What can hang from each mark:
puzip: mimozu nulog vovap
sizibur: vadu
mimozu: nulog sizibur vadu
nulog: mikag vovap
vovap: mikag mimozu nulog puzip
vadu: mimozu

Each row was made from one small tree. Brackets hold a mark, then the marks that hang from it, in alphabetical order. Every link used is in the known rows. Write each row's tree.
In the rows, zero is written as 128.
Known rows:
[vovap [mimozu vadu] [nulog mikag] puzip]: [130 143 131 138 113  98 126 122 169 137 146  88 145  98 199  97 164 158
 165 135 116]
[mimozu nulog sizibur vadu]: [147 165 107 141  70 151 130 173 124  89  89 153 101 148 139  68 103 118
 130 131  85]
[nulog mikag]: [166 137 137 129 157 120 127 121  70  74 125 162 134 174 122 146 135 123
 103 165 132]
[puzip mimozu [nulog mikag]]: [165  99 144 117 101  98 147  94 141 113 123 138 138 141 113 176 151 191
 102 184 171]
[mimozu [nulog mikag vovap] sizibur vadu]: [116 196 101 159 122 132 155 185 128 175 132 109 135 166 127 113 130  92
  74 115  77]
[vovap mimozu [nulog mikag] puzip]: [128 101 173 117 134 100 108  97 145 126 145 107 148  94 179 115 166 138
 160 137 149]
[vovap mikag nulog]: [140 152  70 112 141  91 150  78 115 118 159 118  93 143 162 156 100 164
 162 128 126]
[nulog [vovap [mimozu vadu] puzip]]: [101 121 150 139 114 140 128 155 162 159 127  92 148  67 152  74 103 117
 176 137 136]
[nulog mikag [vovap [mimozu vadu]]]: [120 173 150 164 142 114 155 176 113 136 136  78 143 126 147 110 139 132
  87 138 107]
[nulog mikag [vovap mimozu puzip]]: [107 103 194 130 156 124 119 126 125 169 148 104 176  94 135 113 147  97
 127 142 167]
[puzip [mimozu [nulog vovap] vadu]]: [117 127 145 107 116 131 136 140 130 103 105 105  78 125  87 116  77 130
 113 159 166]
[nulog vovap]: [125 118 121 120 166 135 133 137  96 119 123 129 111 126 106 144  76  97
 137 142 125]
[vadu [mimozu [nulog mikag] sizibur]]: [196 161 120 117 143 151  97 141  93  89 118 153 133 166 120 142 157 118
  78 112  93]
[mimozu [nulog mikag vovap] sizibur]: [119 156 143 136 139 134 133 160 103 163 131 130 138 162 107 128 132  72
  67 116 112]
[vovap [mimozu vadu] [puzip [nulog mikag]]]: [134 120 140 153  70 119 130 125 189 176 127 114 182  84 175  92 173 156
 158 130 136]
[sizibur [vadu [mimozu [nulog vovap]]]]: [105  75  90 104 191 156  87 111 131  97 106 143  98 113  60 177 113 101
 147  65 110]
[mimozu [nulog vovap]]: [109 100 151 105 155 149 105 126  91 109 104 139  91 122  79 116  72  58
 124 109 155]
[vadu [mimozu [nulog mikag vovap] sizibur]]: [157 168 110 122 174 149 112 155 106 155 137 116 139 151 108 163 141  91
  67  92  84]
[nulog [vovap mimozu]]: [113 109 186 129 140 132 122 154 103 107 112 105 116  89 123 101  99 111
 127 137 141]
[nulog [vovap puzip]]: [114  90 126 108 161 144 119 112 131 157 138 137 148 101 115 131  83  82
 181 144 152]
[vadu [mimozu sizibur]]: [202 156  82 122 133 152 114 153 108  79 115 150 127 140 144 144 119 157
 135 140  64]
[puzip vovap]: [123 112 142 157 126 153 142 102 106  76 119 165 100 119 148 128 124 125
 192 139 133]
[nulog mikag [vovap [puzip mimozu]]]: [126  98 165 104 161 110 138  98 136 159 158 117 164 131 105 171 130 135
 119 196 196]

Which tree is each row?
[111 107 127 147 111 125 122 138 125 102 107 185 137 178 102 135 175 124
 100 116 100] -> [mimozu [nulog mikag] [sizibur vadu]]
[152 187 112 153  90 134 139 170 113 112 112 148 130 180 143  91 146 119
  83 135  86] -> [mimozu [nulog mikag] sizibur vadu]
[154 100 137 124  58 104 148 107 200 190 142 142 192 125 147 155 174 191
 135 189 156] -> [vovap [puzip [mimozu sizibur] [nulog mikag]]]
[ 84 128  93 153  77  78 160 126 180 144 149 105 121 116 186 134 168 220
 161 106  83] -> [vovap mikag [mimozu [sizibur vadu]] nulog]
[ 63 131 118 167 101 105 172 158 163 190 153 104 152 119 142 132 150 179
 128 110 103] -> [nulog [vovap mikag [mimozu [sizibur vadu]]]]
[109 136  65 130 127 109 171  95 149 220 160 109 138 116 124 172  93 137
 142 100 139] -> [puzip [nulog [vovap mikag]]]
[149 114 117  89 189 167  83 121  94  98 109 127  92 111  81 150  84  76
 124  85 129] -> [vadu [mimozu [nulog vovap]]]
[111 117 155  92 132 114 142  87 109 136 142 111  91 140  81 147  82 140
  99 150 222] -> [puzip [mimozu [nulog [vovap mikag]]]]
[102  83 123 134  92 141 113 141 136  80  84 191 108 146  99 112 137 123
 144 113 104] -> [mimozu nulog [sizibur vadu]]
[121 166 110 163 117  93 185  98 165 107 157  91  93 139 190 175 175 209
 158 164 116] -> [puzip [mimozu vadu] [vovap [nulog mikag]]]
[143  66 100 100 159 158  72  98 118  33  87 182  91 128  73 154 131 130
 156  87 118] -> [sizibur [vadu [mimozu nulog]]]
[189 139 113 105 123 166  86 143 106  71  96 159 105 133 120 117 115 118
 124 109  95] -> [vadu [mimozu nulog sizibur]]
[144 179  73 113 147 149 129 130 121 180 154 108 122 138 118 153 102 119
 102  79 107] -> [vadu [mimozu [nulog [vovap mikag]] sizibur]]
[114 129 159 124  67 137 110 105 143 136 128 124 132  99 155  36 118 139
 164 116 196] -> [vovap mikag [mimozu nulog vadu] puzip]
[114 112 137 107 105  95 124  73 157 151 162 100 130  80 190 102 129 167
 196 124 171] -> [vovap mikag mimozu nulog puzip]
[120 114 132 121 181 128 129 109 120 179 159 134 174 132 119 155 124  82
 134 146 150] -> [nulog mikag [vovap puzip]]
[139 148 189 144 101 131 111 153  95  67  96 124 112 136 132  59 151 122
  85 128 146] -> [vovap [mimozu [nulog mikag] vadu]]
[ 72 115 116 150 144 123 138 151 140 165 127 148 143 161  89 156 162  97
  89  98  94] -> [mimozu [nulog mikag vovap] [sizibur vadu]]
